Every row comes from one small tree of marks. The marks that hang from a mark follow it in brackets, in alphabetical order. Every link used is in the known rows. Which tree was each row made from?
Known rows
zosib{dapu firi kevo kugem mozise}: -9 -48 1 7 4 -22 -88 -1 -10 10 -25 -32 -2 20 13 -11 2 5 22 8 -30 -4 21 7
 5 13 -24 -8 2 -20 22 -15 -6 0 -2 -28 -19 -49 -6 -3 17
beto{zosib{mozise pugot}}: -21 -24 -2 14 7 -10 -39 5 -21 -6 -20 -15 -2 21 -1 -8 1 19 22 12 -18 -6
 18 -10 6 15 3 -3 0 -15 8 -17 -38 9 10 -27 -2 -21 0 17 15
kevo{zosib{firi kizud kugem matatav}}: 27 -17 11 13 12 -32 -55 -11 -8 -7 -24 -22 -18 27 -1 -25 -3 21 22 -7 -24
 11 10 -5 8 13 4 1 -34 -14 27 -23 -24 -13 3 -18 -18 -39 2 -10 20
zosib{firi kizud matatav pizu pugot supe}: -7 -4 9 -33 10 -31 -99 -6 -16 -10 -46 -14 -22 11 6 -17 7 43 36 17 -29 31
 19 5 12 17 11 -7 -22 -40 21 -21 -32 -6 3 -22 -12 -37 8 1 23
mozise{zosib{firi kevo pizu}}: -3 -13 1 -33 -5 -23 -53 -19 -8 -11 -18 -14 -1 16 -11 -3 5 27 15 15 -39 2
 0 -7 2 4 -17 2 -11 -20 4 -21 -9 5 13 -19 -8 -30 -13 11 7
firi{zosib{dapu kizud mozise}}: -16 -23 4 -13 8 4 -63 2 -21 8 -26 -28 2 22 -12 -13 19 10 22 3 -14 -16 11
 -8 5 12 -4 1 -10 -15 -1 -15 -8 5 15 -27 -21 -24 -10 6 9
kizud{zosib{matatav pugot}}: -12 -15 -10 5 7 -26 -36 -10 -21 -5 3 -18 -9 22 6 -7 6 26 22 -3 -17 8 7 0
 10 8 -11 -5 -13 -16 9 -13 -26 17 17 -23 -1 -5 8 6 11
matatav{zosib{firi}}: 0 -15 -2 -5 3 -12 -11 -9 -7 -4 -7 -9 -3 11 -14 -11 0 20 6 3 -26 4 -15
 -20 2 0 14 3 -10 -1 1 -6 -6 2 8 -17 -15 -19 -4 0 -1
firi{zosib{dapu}}: -17 -14 1 -6 1 5 -26 -8 -24 10 -3 -29 6 17 -13 -12 13 9 12 -3 -9 -13 0
 -14 -1 -7 4 -1 2 -5 -9 -10 -4 8 14 -16 -18 -9 -10 13 -2
matatav{zosib{kizud}}: -2 -3 -4 -9 13 -10 -18 -1 -12 -6 -16 -7 5 19 -14 -7 4 29 13 3 -21 -5 -14
 -14 5 -3 10 5 -23 -2 3 -12 -7 8 17 -14 -13 -4 -4 7 2
kizud{zosib{pizu pugot}}: -22 -11 -16 -23 -8 -17 -41 -10 -20 -2 1 -12 4 13 0 -6 11 30 18 5 -23 -5
 6 0 3 1 -19 0 -4 -14 1 -16 -31 19 21 -13 1 -9 4 8 2
kezaf{beto{zosib{matatav pugot}}}: -17 -24 9 20 3 -12 -29 -5 -24 -3 -23 -13 -9 26 6 -16 -7 31 27 0 -9 -4 18
 -7 16 7 14 -15 -3 -21 19 -24 -46 7 3 -19 2 -9 12 26 11
pizu{zosib}: -4 -10 15 -7 6 -30 -5 -18 -11 -7 3 -18 2 18 0 -3 -5 24 1 -3 -19 1 -8 -8
 0 -10 -3 -1 9 -1 -9 -18 -2 6 11 -5 0 -3 -9 14 4
kezaf{beto{zosib}}: -7 -20 8 13 -4 1 1 -12 -24 -2 -14 -9 2 17 1 -11 -7 30 15 -5 -10 -16 5
 -13 9 -5 10 -13 0 -5 2 -16 -29 5 9 -4 -2 2 8 26 3
kizud{zosib{kevo matatav pizu}}: 0 -12 -12 -23 -8 -35 -60 -11 -23 -2 3 -16 -10 14 13 -8 11 33 27 0 -30 6
 0 -2 15 9 -31 -3 -18 -25 9 -13 -9 25 20 -19 3 -15 9 4 17
kizud{zosib{kugem}}: 5 -20 -12 16 3 -16 -20 -14 -18 0 12 -23 4 17 5 -5 2 18 11 -3 -22 -5 2 -3
 5 -2 -16 -6 -13 -1 7 -11 -14 13 17 -7 -8 1 -1 -1 8
beto{kezaf zosib{firi kevo mozise supe}}: 2 -30 -2 20 9 -21 -69 7 -31 -1 -49 -23 -26 14 11 -20 8 27 32 2 -27 12 23
 -18 16 24 -3 -4 -9 -30 17 -13 -23 -3 -1 -26 -4 -32 0 7 38
pizu{zosib{dapu kevo kizud kugem pugot}}: -31 -26 15 3 9 -46 -84 4 -16 5 -33 -35 10 35 14 -11 -2 20 24 13 -21 -9
 25 13 6 -10 -30 -2 0 -21 26 -39 -25 4 -2 -29 -5 -29 -6 16 16
mozise{zosib}: -2 -7 -1 -7 11 -11 -6 -20 -11 -13 -1 -13 7 24 -19 7 -1 22 5 1 -23 -3 -7
 -6 -2 -4 6 -1 -9 -1 -5 -17 -5 6 21 -9 -9 4 -18 19 3
kugem{zosib{dapu kevo kizud mozise supe}}: -13 -14 -10 -19 16 -11 -95 11 -20 11 -40 -27 5 13 14 -5 7 25 22 6 -26 -3
 16 10 13 5 -9 -4 -14 -23 28 -23 -1 6 15 -27 -22 -23 -3 15 20
kugem{zosib{dapu kevo kizud matatav pizu}}: -21 0 -5 -34 -2 -16 -96 2 -12 7 -32 -22 1 16 8 -12 7 33 32 10 -29 -6 11
 5 9 4 -10 -4 -21 -29 30 -25 -6 11 13 -25 -15 -29 -1 14 7
zosib{dapu kevo pugot supe}: -29 -17 -3 -9 13 -26 -75 4 -28 11 -27 -23 7 19 16 -5 3 28 23 4 -16 7 16
 14 8 -11 -13 -5 6 -23 14 -21 -15 8 8 -19 -11 -15 3 25 16
matatav{zosib{dapu firi kevo kizud mozise}}: -14 -31 0 -17 7 -24 -88 12 -9 7 -35 -17 -2 20 -3 -14 11 17 24 10 -32 -8
 6 -9 11 13 -14 4 -17 -19 15 -16 -7 6 7 -40 -19 -48 0 -2 12
kizud{zosib{kevo}}: 0 -12 -14 -3 -1 -23 -24 -11 -24 -1 4 -17 2 14 9 -4 7 28 16 -6 -22 -7 -3
 -1 9 -6 -37 -2 -12 -8 -2 -8 -6 21 21 -15 -1 0 7 9 11
kugem{zosib}: -5 0 -12 -4 3 8 -3 -12 -11 -2 -6 -18 7 9 -6 -3 -4 23 4 -2 -19 -8 -7 -5 0
 -4 8 -1 -4 0 8 -10 -2 3 16 -7 -16 2 -10 16 -2
kezaf{beto{zosib{dapu kizud pizu}}}: -27 -17 14 -19 -14 -3 -62 -4 -23 7 -35 -5 11 19 -1 -18 5 37 31 6 -13 -25
 19 -9 7 -6 5 -14 -8 -17 8 -27 -39 9 9 -6 -6 -18 10 24 -2
kevo{zosib}: 13 -9 -3 1 4 -15 1 -12 -16 -2 2 -10 4 21 -8 -10 -2 20 3 -20 -15 -4 -9 -7
 1 -8 0 7 -7 3 -1 -13 -9 2 19 -2 -9 -9 -2 12 4
rusubu{zosib{firi kizud matatav pizu}}: -2 -6 13 -34 -15 -25 -69 -21 -18 -2 -29 -10 -20 16 0 -22 7 44 33 16 -33
 8 18 -7 3 18 1 -11 -26 -26 1 -12 -15 2 -1 -17 -7 -40 5 6 15
kevo{zosib{kugem mozise pugot}}: 3 -36 -8 21 11 -19 -44 5 -14 1 -11 -24 2 32 2 -9 -3 4 9 -8 -21 -6 14 5 8
 13 -8 7 -2 -10 28 -22 -28 0 12 -22 -9 -32 -8 4 15
beto{kezaf zosib{matatav pugot}}: -20 -14 0 35 9 -15 -36 3 -26 -7 -34 -21 -22 30 -1 -19 3 29 36 0 -12 6 23
 -18 9 15 18 -5 -9 -25 17 -19 -40 3 1 -22 2 -9 -4 19 19
kizud{zosib{dapu pizu supe}}: -16 -12 -9 -32 -5 -22 -70 -7 -24 12 2 -15 8 7 8 -5 15 30 17 0 -22 3 4 -2
 4 -8 -7 -6 -6 -16 -1 -14 -13 20 22 -4 -8 -8 4 7 8
pugot{zosib{dapu firi kevo matatav mozise}}: -6 -52 9 -4 -1 -38 -104 -2 -9 8 -23 -16 -12 20 17 -10 9 14 28 -2 -30 0
 17 -8 7 18 -18 -11 -8 -24 27 -15 -6 4 17 -36 -10 -44 -3 -3 22
zosib{dapu kizud pizu}: -23 -4 6 -36 -2 -12 -69 -8 -12 2 -26 -10 11 15 -5 -8 10 33 26 8 -20 -10
 7 1 -4 -5 -3 -4 -9 -15 -1 -18 -12 7 13 -6 -14 -20 -2 11 -2
kezaf{beto{zosib{dapu kizud mozise pizu}}}: -25 -33 12 -19 -11 -3 -82 4 -20 7 -37 -9 7 20 2 -16 7 29 32 8 -18 -27 23
 -7 10 11 2 -13 -6 -21 12 -27 -37 10 10 -16 -5 -31 9 18 6

Which tree is each row?
1 -25 10 3 12 -5 -53 3 -31 -4 -40 -12 -6 16 8 -11 1 35 25 2 -15 -4 19 -5
 20 13 11 -16 -15 -19 14 -23 -33 1 11 -13 -5 -11 13 18 25 : kezaf{beto{zosib{kizud mozise supe}}}
7 -20 -1 -25 13 -27 -80 -2 -17 -3 -15 -15 -17 11 11 -2 7 28 23 3 -31 26
 4 1 14 25 12 -8 -9 -33 14 -13 -3 8 14 -13 -8 -26 1 4 26 : zosib{matatav mozise pizu supe}
-31 -24 5 -27 -6 -35 -106 -4 -13 5 -33 -20 -10 18 12 -17 7 27 35 14 -29
 10 22 7 7 9 -15 -6 0 -37 22 -21 -23 6 -1 -32 -10 -52 4 8 10 : zosib{dapu firi kevo matatav pizu pugot}
-1 -16 0 -30 -3 -22 -56 -10 -19 -1 -10 -3 2 4 6 -2 5 35 15 0 -25 9 -2
 -11 2 -6 6 -8 -8 -11 12 -14 -12 6 31 3 -3 -2 -6 11 14 : pugot{zosib{pizu supe}}
5 -28 5 -24 0 -24 -74 -11 -3 -7 -18 -14 -22 11 2 -10 6 22 24 8 -35 16 6
 -6 9 31 4 -6 -7 -29 11 -8 -9 2 7 -23 -10 -46 -2 -8 16 : zosib{firi matatav mozise pizu}
3 -26 -11 -12 -13 -29 -67 -13 -16 1 -5 -24 -4 8 11 -14 7 24 22 10 -38 1
 8 -2 8 6 -39 -3 -15 -19 15 -14 -18 12 9 -17 -6 -32 4 -9 13 : kizud{zosib{firi kevo kugem pizu}}
-16 -23 11 4 0 -5 -40 -3 -31 12 -22 -14 7 15 10 -13 -3 30 19 -7 -6 -8 13
 -8 11 -13 19 -19 3 -12 7 -21 -29 7 8 -3 -9 -1 11 29 8 : kezaf{beto{zosib{dapu supe}}}
0 -20 7 -6 4 -24 -57 -10 -23 0 -22 -14 -17 29 5 -10 5 34 29 6 -26 1 20 0
 10 25 -2 -12 -22 -22 3 -12 -4 7 7 -24 -5 -28 2 11 25 : rusubu{zosib{kizud matatav mozise}}
-20 -23 6 -9 13 -39 -101 0 -21 7 -37 -27 -14 17 18 -15 3 28 32 6 -22 26
 22 10 13 4 -5 -11 -4 -36 23 -20 -18 0 -3 -32 -15 -38 8 11 24 : zosib{dapu firi kevo matatav pugot supe}
-3 -37 17 8 5 -33 -97 -10 -5 3 -30 -19 -10 24 8 -17 4 20 32 6 -23 0 20
 -8 -1 7 4 -14 -27 -17 34 -22 -24 -9 12 -22 -18 -33 -5 -9 15 : pugot{zosib{dapu firi kizud kugem matatav}}
7 -20 2 -5 15 -15 -69 4 -27 -3 -29 -32 -19 24 2 -14 15 18 31 4 -23 3 8
 -6 22 26 -17 0 -25 -32 14 -16 -3 6 13 -41 -11 -29 -2 3 30 : firi{zosib{kevo kizud matatav mozise}}
8 -26 -8 12 -1 -19 -30 -19 -12 -1 2 -25 -6 12 3 -14 4 17 12 1 -26 0 6 -7
 2 4 -15 -6 -16 -5 7 -9 -19 4 9 -13 -12 -16 0 -11 9 : kizud{zosib{firi kugem}}
16 -46 11 14 10 -32 -93 -7 -4 -7 -31 -18 -21 23 10 -13 4 19 28 6 -33 6
 19 -7 8 29 2 -11 -29 -22 37 -19 -21 -11 14 -29 -14 -39 -7 -18 28 : pugot{zosib{firi kizud kugem matatav mozise}}
4 -18 -2 -40 9 -19 -85 7 -11 -5 -34 -8 -11 6 -6 -11 12 29 19 15 -39 15
 -2 -13 14 22 14 4 -24 -25 15 -16 -12 1 12 -23 -17 -41 0 -8 19 : matatav{zosib{firi kizud mozise pizu supe}}
-16 -16 2 -16 5 -24 -67 5 -12 6 -31 -15 3 18 -4 -17 9 25 23 10 -26 -7 1
 -11 7 -4 -10 2 -20 -12 11 -17 -7 6 5 -30 -19 -35 1 4 4 : matatav{zosib{dapu firi kevo kizud}}
-8 -36 -4 10 16 -17 -71 10 -5 -5 -35 -22 -7 25 -8 -14 1 11 21 20 -33 0
 14 -5 10 24 4 4 -20 -17 32 -21 -31 -4 1 -39 -18 -45 -5 -10 15 : matatav{zosib{firi kizud kugem mozise pugot}}
-7 1 1 -33 -3 5 -40 -10 -23 -5 -21 -20 -1 12 -16 -15 17 26 21 10 -20 -7
 -2 -14 5 4 -2 4 -18 -16 -5 -14 -14 6 17 -14 -14 -15 -7 7 5 : firi{zosib{kizud pizu}}
-10 -19 5 -16 21 -17 -83 4 -19 4 -32 -18 1 18 6 -3 9 26 23 3 -18 5 15 8
 7 8 4 -8 -10 -19 7 -16 -5 3 14 -15 -19 -20 0 7 20 : zosib{dapu kizud mozise supe}
-13 -22 -6 -3 4 -32 -83 0 -17 -1 -22 -29 -8 25 17 -9 0 26 33 16 -32 11
 17 12 14 12 -18 -5 -7 -35 36 -24 -23 7 2 -24 -4 -32 -1 10 19 : zosib{kevo kugem matatav pizu pugot}
2 -10 6 2 18 -14 -59 7 -28 -7 -34 -14 -8 13 4 -10 4 32 27 10 -22 7 16
 -11 13 14 11 -9 -22 -19 7 -18 -25 3 13 -17 -8 -16 6 12 30 : beto{zosib{kizud mozise supe}}
-10 -25 -17 -3 -3 -39 -85 -2 -21 2 -6 -28 -8 24 20 -10 6 26 32 10 -34 7
 18 8 17 13 -34 -4 -15 -34 34 -23 -30 20 12 -28 2 -25 7 2 20 : kizud{zosib{kevo kugem matatav pizu pugot}}
0 -3 5 -5 5 -17 -73 2 -26 -3 -33 -19 -1 11 5 -15 1 36 31 21 -28 9 16 -10
 8 5 11 -7 -28 -23 19 -25 -35 2 7 -5 -8 -17 3 10 25 : beto{zosib{kizud kugem pizu supe}}
-2 -42 -3 6 15 -21 -83 11 -11 15 -16 -26 -3 16 3 -9 3 5 11 8 -31 10 6 -9
 9 13 18 -3 -6 -17 28 -15 -8 1 4 -25 -26 -39 -8 -9 17 : matatav{zosib{dapu firi kugem mozise supe}}
29 -20 9 -9 20 -36 -78 -1 -15 -6 -33 -15 -26 19 3 -20 4 25 21 -11 -26 26
 9 -4 18 25 9 2 -30 -25 21 -20 -16 -11 9 -24 -18 -44 8 -9 33 : kevo{zosib{firi kizud matatav mozise supe}}
-6 -7 -5 -5 13 -13 -57 -7 -14 -4 -28 -25 -18 7 6 -14 -5 28 16 6 -26 25
 11 0 11 12 23 -6 -11 -25 30 -18 -22 -7 4 -26 -20 -23 -1 8 18 : kugem{zosib{firi matatav pugot supe}}
-4 4 -13 -31 0 0 -40 -7 -17 1 -13 -17 5 -2 0 -3 1 33 8 5 -28 8 -5 -2 6
 -2 17 -1 -7 -13 14 -15 -5 5 18 -1 -14 -3 -7 16 5 : kugem{zosib{pizu supe}}
-3 -13 14 -16 15 -38 -105 -4 -20 3 -44 -22 -17 16 15 -19 7 36 37 5 -25
 23 18 6 13 5 -5 -11 -23 -34 19 -19 -8 -3 0 -26 -19 -36 9 4 27 : zosib{dapu firi kevo kizud matatav supe}
14 -25 11 -5 8 -35 -60 -15 -14 -3 -17 -10 -21 8 11 -10 2 31 19 -6 -24 25
 2 -13 6 6 16 -13 -17 -17 19 -12 -11 -8 18 -12 -10 -15 0 -1 25 : pugot{zosib{firi matatav supe}}
-4 -26 12 6 10 -34 -102 -5 -10 4 -39 -31 -11 27 14 -19 2 23 37 11 -27 7
 24 8 8 9 -15 -11 -23 -28 29 -21 -13 -4 -5 -30 -20 -44 3 -3 20 : zosib{dapu firi kevo kizud kugem matatav}
-14 -45 -1 -16 -6 -24 -110 0 -8 11 -25 -28 -1 16 14 -11 7 10 25 15 -39
 -4 21 5 5 18 -24 -5 2 -28 24 -17 -9 4 1 -26 -16 -59 -6 -5 14 : zosib{dapu firi kevo kugem mozise pizu}
3 -9 1 -39 3 -29 -68 -16 -17 -11 -23 -15 -5 10 -6 -2 6 33 15 13 -39 18 1
 -5 7 2 -9 0 -14 -24 8 -23 -9 4 13 -16 -10 -27 -10 12 19 : mozise{zosib{firi kevo pizu supe}}
7 -19 -6 16 16 -24 -39 1 -25 3 -14 -25 2 24 5 -11 -6 17 9 -10 -17 12 10
 6 10 -6 5 5 -7 -10 27 -25 -30 -4 11 -8 -13 -16 -2 11 20 : kevo{zosib{kugem pugot supe}}
-21 -27 -2 -30 -7 4 -67 0 -19 12 -8 -27 4 15 -11 -10 20 6 16 5 -20 -13 5
 -12 4 14 -2 2 4 -19 -1 -13 -6 13 18 -22 -14 -32 -13 5 2 : firi{zosib{dapu mozise pizu}}
18 -37 7 12 9 -45 -87 -8 -18 1 -24 -25 -21 12 24 -12 -1 24 25 1 -32 24
 12 -4 14 8 -6 -14 -22 -26 41 -19 -11 -7 11 -20 -10 -26 0 -4 36 : pugot{zosib{firi kevo kugem matatav supe}}
7 -22 3 9 10 -15 -28 -23 -4 -12 -9 -24 -1 23 -15 -3 -6 14 6 9 -32 3 3 -6
 -3 5 5 -5 -13 -5 10 -20 -15 -6 7 -14 -16 -19 -21 2 7 : mozise{zosib{firi kugem}}
-12 -24 5 -10 6 -21 -58 -7 -21 11 -9 -10 10 13 7 -1 7 25 13 -8 -14 1 4
 -7 -2 -16 9 -11 -2 -4 10 -15 -7 4 27 -3 -11 2 -6 14 12 : pugot{zosib{dapu supe}}
